Each row was made from one path, in order. Every step used is in the known rows, and no mark comes twice. Write each row's path.
Known rows
guko, diman, roru, dokatik: 4.22 -1.20 -2.86 1.85 0.29 -1.09 0.03 0.43 1.08 4.15 -1.24 1.71 4.93 -0.24 -1.26 1.95 -1.31 -2.28 3.93 0.29 -1.52
vizut, diman, roru: 0.47 -0.81 -0.15 -1.32 -0.63 -0.36 -1.12 -0.93 0.07 1.98 0.10 -1.26 1.43 2.44 -0.39 2.91 0.54 -1.70 1.17 -0.28 1.75
rane, roru, dokatik, vizut, milu: 1.19 -1.01 2.53 -2.69 0.62 -1.75 -1.88 2.32 2.00 -2.20 -0.77 -0.93 -0.95 0.70 -1.04 -6.20 1.42 3.10 -1.17 1.46 -0.65
milu, guko: -0.50 1.23 -1.87 2.30 0.76 1.06 1.57 1.34 -0.16 1.70 -1.00 -2.72 -1.82 1.70 -0.76 4.97 1.03 -0.16 1.62 -0.01 -0.83
roru, dokatik, vizut: 0.95 -1.97 -0.23 -1.12 -0.24 -1.03 -1.40 2.05 1.46 0.26 -1.04 -0.90 -0.03 -1.14 -1.85 -1.90 -0.18 0.73 2.50 2.38 -0.87
diman, roru, milu: 2.03 1.69 -0.10 0.26 -0.43 -0.38 -0.58 -0.85 -0.17 3.01 -0.03 -0.58 2.87 0.30 -2.16 0.41 0.82 -0.93 -0.26 2.22 -1.15
diman, roru: 2.41 0.02 -2.85 -0.64 -1.20 -0.01 -0.75 0.37 -0.32 5.65 -1.99 -1.72 3.02 0.84 -3.14 3.85 1.43 -1.75 1.99 0.87 -2.19
milu, roru, dokatik, vizut, diman: -1.84 -2.09 2.41 -2.97 -2.07 -2.46 -3.56 0.67 1.18 -1.35 2.21 -1.34 -2.03 -1.99 2.74 -1.55 -1.26 -0.09 1.10 0.22 3.95
milu, guko, rane, vizut, diman, roru, dokatik: -3.52 -0.88 1.73 -3.13 1.65 -0.20 3.45 -1.69 -1.98 0.81 1.52 2.64 1.34 8.34 -2.02 2.45 -1.46 -2.14 -2.57 -4.21 2.96
vizut, milu, guko, rane: -4.11 1.17 0.46 3.09 1.54 4.14 0.09 -0.73 -2.93 -1.75 -1.45 -2.08 -2.07 -0.19 1.06 3.66 0.80 2.93 -2.25 -1.99 -0.49
dokatik, vizut: 0.67 -1.36 -1.25 -0.32 -0.80 0.93 -1.92 0.93 0.79 1.92 -1.58 -2.40 -1.38 -2.03 -1.83 0.03 1.04 1.29 2.06 3.37 -2.13
roru, dokatik, vizut, milu, guko, diman: -0.05 -0.79 -0.07 2.32 0.47 -0.85 0.28 0.41 1.37 -5.20 0.85 1.76 -2.06 -4.68 3.77 -3.43 -1.69 1.76 0.23 -1.70 -0.68
dokatik, vizut, milu: 0.04 -0.26 0.05 -0.49 -1.02 1.36 -3.34 0.26 0.62 -1.61 -0.89 -2.62 -2.23 -4.12 1.00 -2.68 2.09 2.68 -0.27 1.50 -1.83
rane, vizut, milu, guko: -0.65 3.43 -0.46 -0.54 0.98 1.69 1.97 -0.11 -0.44 0.56 -0.04 -1.75 -2.55 3.86 -0.94 2.65 2.68 0.21 -1.91 -1.85 -1.00
roru, milu, guko: -0.66 3.17 0.71 2.98 1.20 0.84 1.15 0.10 0.08 -0.61 0.97 -1.67 -1.90 0.65 0.35 1.53 0.65 0.40 -0.40 1.33 -0.51
rane, roru, milu: 2.52 1.81 1.64 1.08 2.11 0.01 -0.55 1.16 1.43 2.18 -0.27 -1.90 -0.34 4.20 -2.86 -1.00 1.82 1.66 -0.22 5.06 -0.93
guko, rane, gego: -0.26 -0.39 1.24 2.45 -0.48 4.78 -1.03 0.03 -3.44 2.99 -3.92 0.56 2.79 -1.41 -3.37 7.05 1.25 -1.01 -0.20 1.32 -1.07
diman, roru, dokatik, vizut: 1.66 -2.12 -1.43 -3.40 -1.81 -2.50 -1.01 1.59 0.90 1.84 -1.23 0.59 2.76 -0.94 -2.79 -2.38 -0.87 -1.23 1.42 0.72 -1.32
vizut, milu, guko: -1.33 2.76 -0.35 2.16 0.43 1.27 -0.01 0.72 -0.54 -2.17 -0.76 -2.90 -2.58 -0.44 1.69 2.80 1.91 1.23 -1.12 -1.77 -0.61
guko, dokatik: 0.97 -0.12 -2.52 0.29 -0.94 2.19 0.22 1.98 0.30 4.75 -3.84 -1.48 0.72 0.73 -3.25 2.45 2.78 -0.85 5.18 2.30 -0.16
diman, roru, milu, guko, rane: -2.67 0.93 -0.04 1.67 0.71 1.54 1.83 -1.64 -3.15 1.18 0.20 0.79 1.41 1.05 -1.21 2.13 -0.95 0.27 -2.65 -0.46 -0.98
dokatik, vizut, milu, guko, diman, roru: 0.50 -1.13 -2.69 0.52 -1.65 -0.55 0.47 -1.10 -0.35 -1.95 0.22 1.29 -0.72 -5.26 3.22 -1.85 -0.86 0.11 -1.25 -2.45 -2.04
roru, milu: 1.52 2.64 1.03 2.54 0.87 1.37 -1.49 -0.16 0.83 1.37 -0.02 -1.99 0.21 0.04 -1.10 0.40 1.27 0.97 0.79 4.14 -0.97

Write each row's path
1.97 1.60 -1.56 -0.37 0.47 -1.29 3.65 -0.58 0.49 0.79 0.86 3.26 2.19 2.46 0.58 0.38 -0.77 -2.15 -1.09 -4.09 -0.92
rane, vizut, milu, guko, diman, roru, dokatik
-0.19 -0.93 2.01 -2.87 -0.93 -1.86 -2.26 -2.31 1.04 -2.44 2.61 0.49 -0.17 -1.41 1.20 -5.20 -0.81 -0.28 -2.15 1.92 2.03
dokatik, vizut, diman, roru, milu
-0.27 2.62 1.28 -0.38 -1.53 -0.45 -3.53 1.43 -0.46 -0.26 -0.01 -2.44 0.29 -2.77 1.74 1.77 1.30 0.98 0.05 -1.60 1.09
vizut, milu, roru, dokatik
2.82 0.14 -1.48 -1.35 -0.83 -1.71 -0.27 1.75 0.27 3.61 -1.55 -0.10 4.54 1.84 -3.07 1.64 -0.09 -1.94 2.33 0.17 -0.73
diman, roru, dokatik
1.29 -0.56 1.32 -2.26 -0.37 -2.21 -0.92 0.26 1.05 0.19 0.88 0.13 3.01 2.92 -0.34 0.62 -0.59 -1.93 1.72 -1.16 2.91
vizut, diman, roru, dokatik
-4.38 -4.05 3.66 -1.56 2.84 -0.56 1.21 0.66 -0.26 -3.99 1.35 0.95 -3.60 5.32 -0.21 -2.75 -1.92 2.33 -2.02 -0.80 3.56
milu, guko, rane, roru, dokatik, vizut, diman
0.51 1.05 -0.18 -0.13 -1.36 -0.88 -2.28 2.54 -0.01 3.96 -0.44 -2.39 1.39 -0.25 -0.65 3.92 0.38 -0.90 2.75 0.42 0.69
milu, roru, dokatik
-2.04 -0.05 1.73 -2.20 -0.44 -2.71 0.67 -1.68 0.43 -4.23 3.76 0.92 -2.12 -0.62 2.85 -3.60 -1.75 -0.14 -3.33 -0.91 2.94
dokatik, vizut, diman, roru, milu, guko
-5.25 -2.01 2.53 -1.17 0.28 0.28 0.28 -3.37 -2.22 -4.25 2.93 1.87 -1.66 -0.55 1.93 -3.41 -2.63 0.95 -4.51 -1.06 2.56
dokatik, vizut, diman, roru, milu, guko, rane
2.87 -1.83 -1.29 -0.72 -1.21 -1.21 -1.47 -0.52 1.26 -1.43 -0.31 2.42 2.50 -5.23 1.78 -4.71 -1.09 0.31 0.64 -0.91 -1.89
guko, diman, roru, dokatik, vizut, milu
-1.96 0.35 -0.38 -0.27 -0.58 0.18 -0.50 0.58 -0.29 -3.77 0.08 -1.97 -4.12 -3.18 2.33 -1.63 1.08 2.37 -1.81 -0.96 -1.00
dokatik, vizut, milu, guko
1.31 -0.92 0.45 -3.68 -1.76 -2.56 -1.99 0.71 0.48 -1.96 -0.64 0.47 2.12 -3.48 -0.20 -4.86 -0.07 0.28 -1.33 -1.12 -1.06
diman, roru, dokatik, vizut, milu
3.76 0.54 -1.50 3.35 0.30 0.40 -0.44 -1.79 0.76 3.10 0.41 1.41 3.58 -1.76 -0.18 0.39 -0.65 -1.19 1.80 2.77 -2.36
guko, diman, roru, milu
-1.46 0.00 -0.22 -0.94 -0.78 -0.35 2.23 1.15 0.38 -1.65 -0.26 1.05 -2.91 -2.30 -0.25 -4.31 0.51 -0.03 0.71 1.81 1.01
roru, milu, guko, dokatik, vizut
-3.41 -0.46 -1.21 3.39 1.60 3.94 0.88 0.10 -2.62 2.06 -1.68 -2.14 -1.57 2.21 -1.44 6.00 0.27 1.43 0.44 -0.03 -0.99
milu, guko, rane
-0.49 -2.52 2.42 -1.93 0.39 -1.32 -2.18 0.44 2.10 -2.66 1.06 -0.66 -1.73 0.29 1.12 -3.18 -0.92 0.81 1.42 1.16 2.76
roru, dokatik, vizut, diman
1.70 1.09 -1.39 1.95 0.35 -1.31 1.82 0.10 0.03 -1.74 0.35 2.08 2.35 -1.55 2.45 0.48 -1.31 -1.00 0.37 -3.90 -0.75
vizut, milu, guko, diman, roru, dokatik
1.00 1.98 -0.67 6.23 1.93 1.30 1.62 -0.98 0.97 -0.37 1.46 0.46 -1.40 -1.02 2.08 1.54 -0.75 0.21 1.24 2.03 -1.26
roru, milu, guko, diman
-2.68 -1.28 1.63 -0.12 2.06 4.38 -0.20 -2.97 -1.03 3.16 -0.32 -0.87 -0.96 6.71 -2.18 3.57 1.66 0.46 -0.32 0.70 1.87
guko, rane, vizut, diman
0.90 -1.39 0.76 0.90 1.88 -1.87 1.08 1.65 1.96 -3.95 0.47 1.87 -2.57 -0.28 2.07 -5.11 -1.33 2.22 -0.80 -0.42 -0.98
rane, roru, dokatik, vizut, milu, guko, diman
1.76 1.66 -3.00 0.26 -0.11 0.63 2.93 -1.80 -0.58 2.47 0.31 2.01 0.70 1.71 0.34 2.38 0.59 -1.76 -1.39 -3.14 -2.07
rane, vizut, milu, guko, diman, roru
-1.30 0.44 -0.58 -1.70 -3.31 0.18 -4.68 0.43 -0.60 -0.14 -0.21 -3.39 -2.61 -6.15 2.40 -0.79 1.48 1.91 -1.22 0.33 -0.60
dokatik, vizut, milu, roru
-3.00 -0.39 4.08 -0.48 -1.00 1.60 0.13 0.68 -3.54 -6.09 -1.27 3.30 -0.26 -4.94 0.69 -1.21 -0.86 0.95 -4.69 -3.54 1.17
roru, dokatik, vizut, milu, guko, rane, gego
-1.17 2.02 1.73 -0.07 0.55 -1.63 1.41 -1.59 -0.19 -2.66 3.40 0.19 -0.48 2.30 2.30 -0.05 -0.99 -1.55 -2.43 -1.40 3.20
vizut, diman, roru, milu, guko
3.36 -3.46 -2.61 -0.43 -1.07 -1.87 -0.68 0.51 1.69 2.23 -0.66 2.50 3.58 -3.11 -0.67 -2.30 -2.22 -1.37 3.10 1.19 -2.20
guko, diman, roru, dokatik, vizut
-0.81 0.03 2.38 2.18 2.95 2.99 -0.55 -0.46 -0.84 2.57 -0.71 -1.01 0.23 4.37 -3.60 -0.11 1.29 3.02 -1.81 4.43 -1.07
guko, rane, roru, milu
1.61 -0.09 -4.19 2.99 -0.08 -0.05 2.36 -0.14 -0.29 3.97 -0.73 0.71 1.47 -0.27 0.44 4.73 -0.92 -2.37 2.79 -0.95 -2.28
milu, guko, diman, roru
2.49 -0.44 -2.84 1.82 0.39 -1.67 2.91 0.69 0.49 1.89 0.10 2.23 3.03 0.65 0.32 2.97 -2.43 -2.87 2.82 -1.93 -1.06
milu, guko, diman, roru, dokatik
-3.23 -0.35 2.05 -1.60 -0.28 -0.93 1.18 -0.55 1.40 -4.87 1.63 1.49 -4.83 -0.69 2.70 -5.53 -0.18 0.22 -0.23 0.75 4.80
roru, milu, guko, dokatik, vizut, diman
-0.93 1.91 0.87 -4.04 -0.39 -1.28 4.51 -1.73 0.28 0.70 1.78 3.20 -0.02 6.31 -1.02 -1.69 0.52 -3.92 -1.32 -2.11 4.36
rane, vizut, diman, roru, milu, guko, dokatik
